Each row was made from one walk, in order. Every step used is in the known rows, and no mark comes twice. Write each row's walk.
In the rows, zero is written as 128.
Known rows:
nisat, rabe, muparon, kopidap: [135 111  85 129 149 157 115 150 174 124 110 142 124 100 129 137 131  94
 123 125 128  80 100 133  92 145 173 155 119 128]
rabe, nisat, poveb, lodo, divo: [112 177  93 141 162 119 123 179 175 136 118 106 155 146 105  61 166 118
 144 111 122  95 131 146 164 141 164 158 136 100]
takel, divo, rugoz, poveb, nisat: [112 151 138 106 121  87 109 133 185 137 117 121 106 110 119 108 167 100
 129 104 124 102 125 143 164 168 135 127 115 117]
pomev, rabe, nisat: [147 143 130 106 134 126 110 137 130 126 123 117 145 103 126 126 179 119
 125 128 125 136 123 129 115 130 133 145 133 117]
takel, divo, rugoz, poveb, lodo: [105 147 110  91 143  94 104 144 214 138 140 118 108 142 116 102 162 123
 131 112 127 101 142 142 168 175 143 132 128 109]
takel, divo, lodo, poveb: [119 126 102 117 152 110 126 127 227 124  99 114 101 121 134  91 145 101
 103 111 119 115 129 132 166 137 168 141 113 109]
rabe, pomev: [137 130 123 143 142 121 122 127 124 131 128 128 133 106 126 110 154 117
 133 147 124 163 139 135 114 123 148 146 121 133]
kopidap, muparon, rabe, nisat, poveb: [131 154 100 106 154 160 130 170 141 130 113 111 129 112 119 129 152  99
 130 149 126 109  90 137 152 138 143 153  93  89]
lodo, divo, takel: [127 126 126 150 140 134 139 144 188 137 111 102 130 134 128 108 142 121
 116 104 120 112  95 130 136 100 128 151 139 131]
tato, kopidap, muparon, rabe, nisat, poveb, lodo, divo: [100 152  50 106 167 148 129 191 166 126 109  84 143 154 110 126 178 148
 131 148 130  59 108 130 176 129 176 170 128  87]
rugoz, divo, lodo: [111 161 121 122 137 136 128 138 147 131 104 110 131 118 117 131 151 152
 117 130 125 131 149 128 161 121 121 126 131 113]
nisat, poveb: [121 145 134 122 137 137 127 162 131 129 122 137 130 149 119 104 134 117
 136 143 125 121 121 133 146 153 126 153 110 111]
lodo, poveb, nisat, rabe, muparon: [130 127  99 155 127 122 116 129 131 134 110 138 126  98 106 107 145  92
 134 119 114  94  91 131 142 142 143 160 116 130]
poveb, nisat, rabe, muparon, kopidap: [130 120  90 143 135 141 122 146 157 125 101 145 129 100 118 133 141  71
 133 115 129  73  95 136  98 146 163 144 127 132]
rabe, nisat, poveb: [129 168 123 127 147 134 120 166 109 130 113 127 138 123 118  90 154 115
 140 123 122 119 119 144 134 144 139 153 110 106]
divo, rugoz, poveb, nisat: [117 155 148 106 119  97 106 131  96 141 123 127 116 117 107 130 151 136
 137 109 117 127 137 142 158 164  85 126 109 118]
muparon, rabe, pomev: [141 120 110 132 139 125 137 130 141 117 140 130 130  89 132 129 155  92
 128 170 125 169 126 131 116 132 135 154 111 125]
lodo, divo: [122 132 120 142 135 124 130 136 182 132 119 107 138 122 130 110 136 133
 121 120 123 112 127 128 148 116 154 138 134 126]
tato, kopidap, muparon, rabe, nisat, poveb, rugoz, divo: [ 83 172  66  89 138 153 114 192 138 141 103  97 146 135 112 195 189 174
 133 161 130  74 108 131 181 131 134 169 110  85]
takel, divo, lodo, poveb, nisat, rabe, pomev: [127 113  93 172 154  89 117 130 227 117  95 118 108  88 116  68 191  38
 120 130 122 144 118 131 152 151 181 156 117 110]
takel, divo, lodo: [123 128 116 117 150 121 132 131 227 120 101 120 105 125 133  94 151  94
 112 118 133 116 132 126 136 137 176 120 139 121]
tato, kopidap, muparon, rabe, nisat: [125 127  73  96 141 152 127 145  97 119 109  98 124 109 132 180 160 156
 118 145 132  93 105 123 128 108 155 140 118 109]
divo, rugoz: [129 117 135  94 137 124 105 129 119 134 124 129 113 103 122 150 139 145
 130 116 124 137 144 132 119 145  98 123 133 129]
tato, kopidap, muparon: [113 114  98 104 136 152 119 138 102 131 106 105 119 154 128 173 139 183
 120 141 135  86 118 115 137 108 153 132 129 122]
kopidap, muparon, rabe: [130 115 104 108 135 154 139 132 158 127 128 112 119 118 129 166 126 113
 119 154 133 116  98 120 145 120 132 127 112 112]
takel, divo, lodo, poveb, rugoz: [102 124  92 112 150  97 115 132 252 137 102 118 105 138 127 116 151 107
 114 105 122 112 135 132 170 145 155 137 123 112]
poveb, rugoz, divo: [ 93 156 114 127 115 120 116 142 165 150 128 118 148 132 118 168 151 156
 136 130 129 117 139 130 164 125 109 132 138 121]

Write each row's walk:
[113 157 139 121 126  94 109 139 149 144 114 105 125 110 108 112 159 143
 129 101 113 111 137 142 177 152 110 135 114 116]	lodo, divo, rugoz, poveb, nisat
[123 112 110 168 117 102 119 128 136 121 122 127 125 111 111 122 142  84
 131 121 120 120 103 127 159 147 113 147 114 113]	lodo, poveb, nisat, rabe
[139 115  99 124 150 148 132 131 155 131 128 112 124  97 128 146 153 103
 124 173 129 151 108 127 130 115 151 145 104 117]	kopidap, muparon, rabe, pomev
[ 92 150 107 134 123 119 119 145 174 159 118 106 136 139 118 162 153 149
 122 105 112 114 101 138 182 109  76 164 116 113]	lodo, poveb, rugoz, divo, takel
[128 157 120 155 120 124 116 140 122 137 120 138 127 118 101  96 152 102
 139 128 118  94  93 134 145 160 148 153 108 125]	rugoz, poveb, nisat, rabe, muparon
[134 157 110 114 143 138 135 169 127 116 126 129 135 104 123 113 155  90
 134 147 122 128 108 140 137 154 128 161 101  97]	muparon, rabe, nisat, poveb
[118 136 120 142 117 100 130 119 113 133 117 125 129 122 118 117 133 110
 130 111 117 119 118 135 165 131 110 137 111 120]	lodo, poveb, nisat
[109 161 114 127 130 109 123 140 133 136 151 122 131 172 108 102 134 139
 138 128 124 114 137 138 171 154 123 136 115 108]	rugoz, poveb, lodo
[124 115 107 158 136 107 121 129 145 117 101 123 112 114 104 111 149  86
 123 115 119 133 120 125 159 151 111 138 119 106]	divo, lodo, poveb, nisat, rabe
[103 154 104 137 153 123 130 174 197 134 127 115 146 175 106  76 146 119
 141 131 127  94 132 134 177 149 149 158 138 106]	nisat, poveb, lodo, divo
[140 140 103 120 134 129 135 136 124 115 131 121 134  82 132 134 149 101
 126 132 124 135 115 135 120 128 129 136 117 115]	muparon, rabe, nisat
[ 94 197 109 126 134 125 107 179 147 151 113 117 159 126 108 132 177 143
 147 125 122 110 130 147 170 142 122 157 119  98]	rabe, nisat, poveb, rugoz, divo
[124 130 111 117 149 121 124 125 139 128 105 118 110 126 121 112 129 136
 111 116 113 138 140 131 159 133 118 138 106 110]	divo, lodo, poveb
[ 89 156 100 126 117 109 111 136 169 154 126 113 144 127 119 165 147 164
 127 122 115 116 134 136 194 126 100 152 111 108]	lodo, poveb, rugoz, divo
[118 148 134 107 138 112 102 143 166 143 123 102 120 111 119 119 149 165
 119 111 111 119 142 139 172 150 118 147 105 112]	lodo, divo, rugoz, poveb
[115 166  79 130 158 123 137 182 192 123 131 108 152 128 109  82 167  93
 139 136 123  99 119 142 166 149 150 165 126  93]	muparon, rabe, nisat, poveb, lodo, divo
[113 162  69 122 169 146 134 183 207 136 118  90 146 136 106  99 164 103
 135 137 127  80 102 138 181 133 167 157 122  84]	kopidap, muparon, rabe, nisat, poveb, lodo, divo
[ 90 168 128 128 130 137 120 183 178 156 114 121 142 166 107 141 163 132
 139 128 123 110  98 138 170 134  83 170 125 108]	nisat, poveb, rugoz, divo, takel
[ 97 150 121 134 121 129 124 149 174 155 120 112 140 145 117 164 158 144
 131 113 126 117 105 133 151 109  86 144 142 125]	poveb, rugoz, divo, takel
[117 154  85  97 168 120 115 183 184 128 127 109 138 104 104 105 178 111
 141 124 119 110 135 146 157 166 120 161 132  94]	muparon, rabe, nisat, poveb, lodo, divo, rugoz
[ 98 191 115 133 139 136 113 187 154 157 105 111 150 139 106 130 184 130
 142 109 119 109  97 150 158 125  97 169 125 102]	rabe, nisat, poveb, rugoz, divo, takel
[118 112  99 157 140  96 123 130 234 114  94 119 102 110 116  89 165  49
 115 111 125 110 108 125 167 155 161 139 125 106]	takel, divo, lodo, poveb, nisat, rabe
[119 134  95 107 141 117  97 155 233 132  99 135 102  83 120 118 171  67
 124 102 124  56  99 148 130 185 180 154 106 116]	takel, divo, rugoz, poveb, nisat, rabe, muparon, kopidap
[107 148 112 146 158 133 137 183 204 140 119 110 138 187 105  74 152 107
 137 115 123  93  99 137 163 133 125 170 143 110]	nisat, poveb, lodo, divo, takel
[110 151 120  93 140 105 100 140 125 143 146 123 117 147 103 127 146 158
 139 116 121 121 153 141 161 170  92 131 121 110]	divo, rugoz, poveb, lodo
[114 130 105 151 149 124 139 149 202 140 126 101 137 164 113  95 147 118
 128 100 125 100 106 132 146 107 126 144 160 128]	poveb, lodo, divo, takel
[124 147  98 141 129 131 117 152 150 131 109 139 125 114 113 118 143  85
 130 118 121  70  93 143 131 165 161 157  93 116]	rugoz, poveb, nisat, rabe, muparon, kopidap
